Known rows, with every step that occurs:
ragipi -> lukuvuz -> ganad: [-0.31  0.07 -0.02  0.02 -0.17  0.27  0.07 -0.25 -0.10  0.06  0.11 -0.35
 -0.33  0.06  0.14  0.15 -0.10 -0.26  0.11 -0.05 -0.21 -0.04 -0.20  0.22
 -0.04  0.24]
lukuvuz -> ganad: [ 0.17  0.07 -0.04 -0.04 -0.06  0.18  0.01 -0.01 -0.19  0.02  0.17 -0.44
 -0.19  0.21  0.06 -0.03  0.11 -0.26 -0.25 -0.15 -0.12 -0.10 -0.12  0.18
  0.05  0.05]
bimimu -> ruvi: [-0.03  0.14 -0.03 -0.12 -0.07 -0.12  0.01 -0.34 -0.04 -0.12 -0.04  0.07
  0.05  0.01 -0.19  0.15 -0.08 -0.08  0.03  0.12 -0.23  0.00 -0.02 -0.11
  0.10 -0.10]
bimir -> fozam: [ 0.10  0.08  0.21 -0.06 -0.22 -0.02 -0.35 -0.12 -0.12  0.01  0.03  0.09
  0.27 -0.07  0.01  0.10  0.25  0.20 -0.05  0.18 -0.03 -0.25  0.09  0.03
 -0.14  0.18]
ruvi -> bimimu -> fozam -> bopa -> ganad -> lukuvuz: [ 0.23  0.02  0.03 -0.30 -0.22  0.07  0.14 -0.04  0.15  0.14 -0.24  0.05
 -0.03 -0.17 -0.07  0.17  0.07 -0.10  0.08  0.03 -0.30  0.03  0.03  0.15
  0.06 -0.03]
bopa -> ganad: [ 0.05 -0.23 -0.45  0.00  0.03  0.09  0.03  0.08  0.13 -0.10 -0.14 -0.01
  0.32 -0.06 -0.17 -0.20  0.01  0.02 -0.11 -0.21 -0.10  0.10  0.08 -0.04
 -0.09  0.23]
bimimu -> fozam: [ 0.02  0.25  0.18  0.09 -0.19 -0.03  0.09  0.16 -0.23 -0.08 -0.05  0.10
  0.07 -0.04  0.10  0.05  0.08  0.07  0.16  0.16 -0.07  0.06  0.04  0.17
 -0.17 -0.15]
bimir -> ragipi -> lukuvuz -> ganad -> bopa -> fozam: [-0.34 -0.01  0.22 -0.23 -0.26  0.24 -0.05 -0.25 -0.04  0.02  0.13 -0.11
  0.05 -0.11 -0.03 -0.05  0.04 -0.15  0.02 -0.22 -0.17 -0.14 -0.07  0.35
 -0.09  0.17]
bopa -> ganad -> lukuvuz -> ragipi -> bimir -> fozam: [-0.16 -0.25 -0.41 -0.14 -0.23  0.10  0.00  0.08  0.10 -0.03 -0.14  0.07
  0.33  0.08 -0.25  0.13 -0.01  0.14  0.03 -0.16 -0.07 -0.17  0.07  0.24
 -0.28  0.54]
ragipi -> lukuvuz -> ganad -> bopa -> fozam -> bimimu -> ruvi: [-0.37  0.07  0.02 -0.15 -0.27  0.33  0.00 -0.32 -0.09  0.18 -0.01 -0.42
 -0.28 -0.04 -0.06  0.33 -0.01 -0.14  0.02 -0.19 -0.22 -0.01 -0.19  0.39
  0.02  0.20]
gugus -> ruvi -> bimimu: [ 0.54  0.04  0.03 -0.27 -0.13 -0.13  0.03 -0.10  0.18  0.00 -0.18  0.22
  0.02 -0.12  0.08  0.28 -0.12 -0.11 -0.16 -0.25 -0.37 -0.22  0.02 -0.02
  0.29 -0.06]
gugus -> ruvi -> bimimu -> fozam -> bopa -> ganad -> lukuvuz: [ 0.53  0.09  0.00 -0.37 -0.26 -0.16  0.16 -0.08  0.14  0.08 -0.27  0.30
  0.23 -0.17  0.05  0.34 -0.13 -0.01 -0.07 -0.20 -0.47 -0.17  0.07  0.19
  0.17 -0.02]
bopa -> ganad -> lukuvuz -> ragipi: [-0.11 -0.35 -0.39 -0.12 -0.17  0.11  0.05  0.14  0.15 -0.05 -0.07  0.05
  0.21  0.10 -0.22  0.07 -0.10  0.07  0.03 -0.25 -0.03 -0.08  0.06  0.13
 -0.15  0.48]
ruvi -> gugus: [ 0.00 -0.38 -0.30 -0.06  0.18  0.13  0.09 -0.16  0.05  0.00 -0.11  0.02
 -0.18 -0.20 -0.12 -0.05  0.11  0.09  0.14 -0.18 -0.07  0.02  0.07 -0.17
  0.03 -0.29]
lukuvuz -> ganad -> bopa -> fozam: [ 0.05  0.02  0.08 -0.12 -0.20  0.30 -0.04  0.14 -0.17  0.11  0.09 -0.56
 -0.06  0.12 -0.20  0.08  0.18 -0.02 -0.31 -0.39 -0.06 -0.10 -0.05  0.44
  0.06  0.03]
ruvi -> bimimu -> fozam: [ 0.24  0.06  0.15 -0.10 -0.19  0.10  0.02  0.04  0.06 -0.01 -0.16  0.03
 -0.25 -0.13  0.01  0.17  0.11 -0.18  0.04  0.05 -0.19  0.01  0.00  0.01
  0.10 -0.10]
gugus -> ruvi -> bimimu -> fozam -> bopa -> ganad: [ 0.57  0.14 -0.01 -0.33 -0.22 -0.13  0.17 -0.07  0.10  0.03 -0.30  0.24
  0.25 -0.16  0.09  0.17 -0.06 -0.03 -0.11 -0.24 -0.51 -0.14  0.06  0.14
  0.18 -0.10]
ruvi -> bimimu -> fozam -> bopa: [ 0.25  0.14  0.17 -0.26 -0.18  0.07  0.14 -0.05  0.06  0.14 -0.20  0.01
 -0.10 -0.14  0.03  0.06  0.15 -0.15  0.05  0.05 -0.31  0.04 -0.01  0.13
  0.12 -0.18]
ragipi -> lukuvuz -> ganad -> bopa -> fozam -> bimimu -> ruvi -> gugus: [-0.38 -0.07 -0.08 -0.16 -0.21  0.37  0.04 -0.37 -0.07  0.18 -0.06 -0.42
 -0.34 -0.10 -0.11  0.31  0.02 -0.10  0.07 -0.26 -0.25 -0.01 -0.15  0.33
  0.03  0.11]
gugus -> ruvi -> bimimu -> fozam -> bopa -> ganad -> lukuvuz -> ragipi: [ 0.47  0.08  0.02 -0.39 -0.34 -0.10  0.20 -0.02  0.10  0.05 -0.25  0.28
  0.19 -0.04  0.06  0.28 -0.09 -0.02 -0.03 -0.29 -0.47 -0.25  0.03  0.23
  0.15  0.05]
bimimu -> ruvi -> gugus: [-0.03 -0.12 -0.25 -0.17  0.05 -0.03  0.06 -0.44  0.00 -0.12 -0.11  0.08
 -0.07 -0.12 -0.27  0.11  0.00 -0.02  0.12 -0.01 -0.28  0.01  0.04 -0.22
  0.13 -0.29]
ganad -> bopa -> fozam -> bimimu -> ruvi -> gugus: [-0.14 -0.17  0.01 -0.27 -0.12  0.20 -0.08 -0.03  0.06  0.23 -0.26 -0.18
  0.06 -0.23 -0.43  0.27  0.21  0.33 -0.13 -0.39  0.03  0.04  0.08  0.31
  0.07 -0.14]
ragipi -> lukuvuz -> ganad -> bopa: [-0.40  0.10  0.11 -0.13 -0.22  0.36  0.03 -0.19 -0.05  0.05  0.14 -0.46
 -0.34  0.07 -0.01  0.26 -0.18 -0.14  0.12 -0.08 -0.14 -0.05 -0.19  0.36
 -0.04  0.19]
bimir -> ragipi -> lukuvuz: [-0.37  0.00  0.19 -0.19 -0.14  0.09 -0.03 -0.34  0.06 -0.05  0.10  0.17
  0.05 -0.15  0.07 -0.09 -0.09 -0.16  0.18  0.01 -0.14 -0.10 -0.06  0.11
 -0.11  0.14]
ragipi -> lukuvuz -> ganad -> bopa -> fozam: [-0.39  0.03  0.07 -0.04 -0.28  0.35  0.03 -0.13 -0.11  0.11  0.07 -0.44
 -0.23  0.00 -0.04  0.24 -0.06 -0.09  0.07 -0.20 -0.17 -0.03 -0.13  0.40
 -0.01  0.24]

Rows:
[-0.28  0.04  0.17 -0.21 -0.18  0.18 -0.03 -0.35 -0.03 -0.04  0.19 -0.05
 -0.05 -0.06  0.10 -0.10 -0.03 -0.29  0.06 -0.06 -0.21 -0.15 -0.12  0.21
 -0.10  0.17] => bimir -> ragipi -> lukuvuz -> ganad
[-0.20 -0.28 -0.48 -0.12 -0.16  0.10  0.11  0.11  0.14 -0.03 -0.15  0.04
  0.24  0.11 -0.25  0.10 -0.10  0.08  0.05 -0.21 -0.07 -0.08  0.03  0.23
 -0.23  0.49] => bopa -> ganad -> lukuvuz -> ragipi -> bimir
[ 0.05  0.04  0.06 -0.33 -0.32  0.01 -0.13 -0.17 -0.08  0.18 -0.06  0.09
  0.57  0.01 -0.06 -0.04  0.26  0.29  0.00  0.03 -0.19 -0.26  0.10  0.28
 -0.19  0.34] => bimir -> fozam -> bopa -> ganad -> lukuvuz -> ragipi
[ 0.02  0.22  0.01 -0.16 -0.23 -0.06  0.26  0.04 -0.15  0.12 -0.19  0.11
  0.40 -0.08  0.02 -0.03  0.03  0.18  0.20  0.11 -0.23  0.12  0.08  0.37
 -0.22 -0.07] => bimimu -> fozam -> bopa -> ganad -> lukuvuz
[-0.15  0.29 -0.18 -0.16 -0.10 -0.04 -0.06 -0.38 -0.05  0.20 -0.36  0.03
  0.17 -0.07 -0.07  0.22  0.28  0.12 -0.04  0.24 -0.19 -0.16 -0.05  0.31
 -0.31  0.09] => ragipi -> bimir -> fozam -> bimimu -> ruvi
[ 0.55  0.21  0.15 -0.33 -0.23 -0.17  0.17 -0.10  0.05  0.06 -0.24  0.25
  0.14 -0.14  0.15  0.23 -0.05 -0.05 -0.08 -0.17 -0.47 -0.18  0.02  0.15
  0.22 -0.17] => gugus -> ruvi -> bimimu -> fozam -> bopa
[ 0.04 -0.13 -0.29 -0.30  0.14  0.05 -0.03 -0.50  0.09  0.24 -0.30  0.02
 -0.25 -0.22 -0.08  0.21  0.21 -0.07 -0.08 -0.06 -0.13  0.05 -0.08 -0.07
  0.09 -0.18] => fozam -> bimimu -> ruvi -> gugus
[-0.30  0.04  0.04 -0.29 -0.34  0.00  0.10 -0.07 -0.02  0.21 -0.04  0.11
  0.08  0.21 -0.08  0.36 -0.02  0.19  0.23  0.04 -0.04 -0.32 -0.06  0.48
 -0.24  0.38] => ganad -> lukuvuz -> ragipi -> bimir -> fozam -> bopa
[ 0.07  0.01  0.05 -0.17 -0.17  0.33 -0.07  0.08 -0.15  0.21  0.02 -0.58
 -0.13  0.08 -0.16  0.13  0.25 -0.05 -0.37 -0.41 -0.03 -0.08 -0.08  0.47
  0.07  0.05] => lukuvuz -> ganad -> bopa -> fozam -> bimimu
[-0.13 -0.27 -0.45 -0.21 -0.20  0.13 -0.02  0.00  0.14  0.08 -0.23  0.06
  0.26  0.04 -0.21  0.17  0.06  0.13 -0.03 -0.17 -0.05 -0.16  0.03  0.26
 -0.28  0.55] => bopa -> ganad -> lukuvuz -> ragipi -> bimir -> fozam -> bimimu
[ 0.05  0.00 -0.26 -0.29  0.01  0.00  0.27 -0.14  0.07  0.22 -0.21 -0.05
  0.50 -0.04 -0.05 -0.36  0.06  0.10 -0.03 -0.12 -0.29  0.14  0.04  0.19
 -0.04  0.01] => fozam -> bopa -> ganad
[-0.04 -0.31 -0.43 -0.09 -0.05  0.03  0.00  0.06  0.22 -0.02 -0.11  0.09
  0.27 -0.08 -0.25  0.17 -0.17  0.10  0.00 -0.11 -0.02  0.03  0.10  0.06
 -0.14  0.37] => bopa -> ganad -> lukuvuz
[-0.33  0.02  0.17 -0.32 -0.26  0.22 -0.09 -0.43 -0.01  0.09  0.05 -0.09
  0.00 -0.15 -0.06  0.04  0.08 -0.21 -0.04 -0.19 -0.22 -0.12 -0.11  0.35
 -0.04  0.14] => bimir -> ragipi -> lukuvuz -> ganad -> bopa -> fozam -> bimimu -> ruvi
[ 0.18 -0.01  0.05 -0.32 -0.31  0.13  0.18  0.02  0.10  0.11 -0.21  0.04
 -0.06 -0.04 -0.05  0.11  0.11 -0.11  0.09 -0.08 -0.30 -0.04  0.00  0.21
  0.05  0.05] => ruvi -> bimimu -> fozam -> bopa -> ganad -> lukuvuz -> ragipi
[-0.13 -0.05  0.12 -0.25 -0.18  0.15 -0.11  0.03  0.04  0.24 -0.22 -0.18
  0.12 -0.17 -0.38  0.28  0.17  0.29 -0.18 -0.34  0.06  0.03  0.06  0.36
  0.06 -0.04] => ganad -> bopa -> fozam -> bimimu -> ruvi
[-0.25  0.09 -0.16 -0.19 -0.31  0.17  0.18  0.01 -0.17  0.04 -0.17 -0.08
  0.28  0.33 -0.04 -0.25  0.30  0.11  0.06 -0.21 -0.21 -0.27 -0.08  0.42
 -0.30  0.35] => lukuvuz -> ragipi -> bimir -> fozam -> bopa -> ganad
[-0.37  0.02  0.03 -0.11 -0.25  0.37  0.01 -0.19 -0.09  0.23  0.00 -0.45
 -0.29 -0.04  0.00  0.28  0.02 -0.11  0.02 -0.24 -0.14 -0.02 -0.18  0.43
 -0.02  0.24] => ragipi -> lukuvuz -> ganad -> bopa -> fozam -> bimimu
[-0.13 -0.10  0.13 -0.20 -0.16  0.19 -0.11  0.13  0.06  0.28 -0.21 -0.21
  0.09 -0.17 -0.33  0.23  0.20  0.32 -0.18 -0.38  0.12  0.02  0.05  0.40
  0.02  0.00] => ganad -> bopa -> fozam -> bimimu
[ 0.06 -0.17 -0.20  0.08 -0.12 -0.02 -0.05 -0.11 -0.10  0.34 -0.36  0.09
  0.23 -0.28 -0.08  0.10  0.46  0.08 -0.24 -0.36 -0.11  0.09  0.04  0.11
  0.10  0.09] => bopa -> fozam -> bimimu -> ruvi
[-0.18  0.23 -0.23 -0.19 -0.15 -0.06  0.09 -0.26 -0.01  0.23 -0.33  0.04
  0.48 -0.05 -0.11  0.13  0.13  0.27  0.06  0.21 -0.23 -0.16  0.03  0.44
 -0.39  0.19] => ragipi -> bimir -> fozam -> bopa -> ganad -> lukuvuz
[-0.31 -0.02  0.19 -0.29 -0.23  0.27 -0.07 -0.32 -0.01  0.13  0.06 -0.12
 -0.02 -0.16  0.00 -0.01  0.10 -0.18 -0.04 -0.24 -0.15 -0.12 -0.11  0.38
 -0.09  0.18] => bimir -> ragipi -> lukuvuz -> ganad -> bopa -> fozam -> bimimu
[ 0.08 -0.24 -0.18  0.15 -0.08  0.02 -0.05  0.05 -0.09  0.39 -0.35  0.05
  0.20 -0.30  0.02  0.03  0.50  0.13 -0.25 -0.41  0.00  0.09  0.04  0.16
  0.05  0.14] => bopa -> fozam -> bimimu
[ 0.06  0.06  0.03 -0.22 -0.19  0.28 -0.08 -0.03 -0.17  0.17  0.01 -0.55
 -0.10  0.08 -0.23  0.18  0.22 -0.07 -0.36 -0.37 -0.12 -0.08 -0.09  0.43
  0.11  0.02] => lukuvuz -> ganad -> bopa -> fozam -> bimimu -> ruvi
[-0.14 -0.22 -0.47 -0.25 -0.23  0.08 -0.02 -0.11  0.12  0.04 -0.24  0.09
  0.29  0.04 -0.28  0.22  0.04  0.10 -0.02 -0.15 -0.13 -0.15  0.02  0.24
 -0.25  0.53] => bopa -> ganad -> lukuvuz -> ragipi -> bimir -> fozam -> bimimu -> ruvi
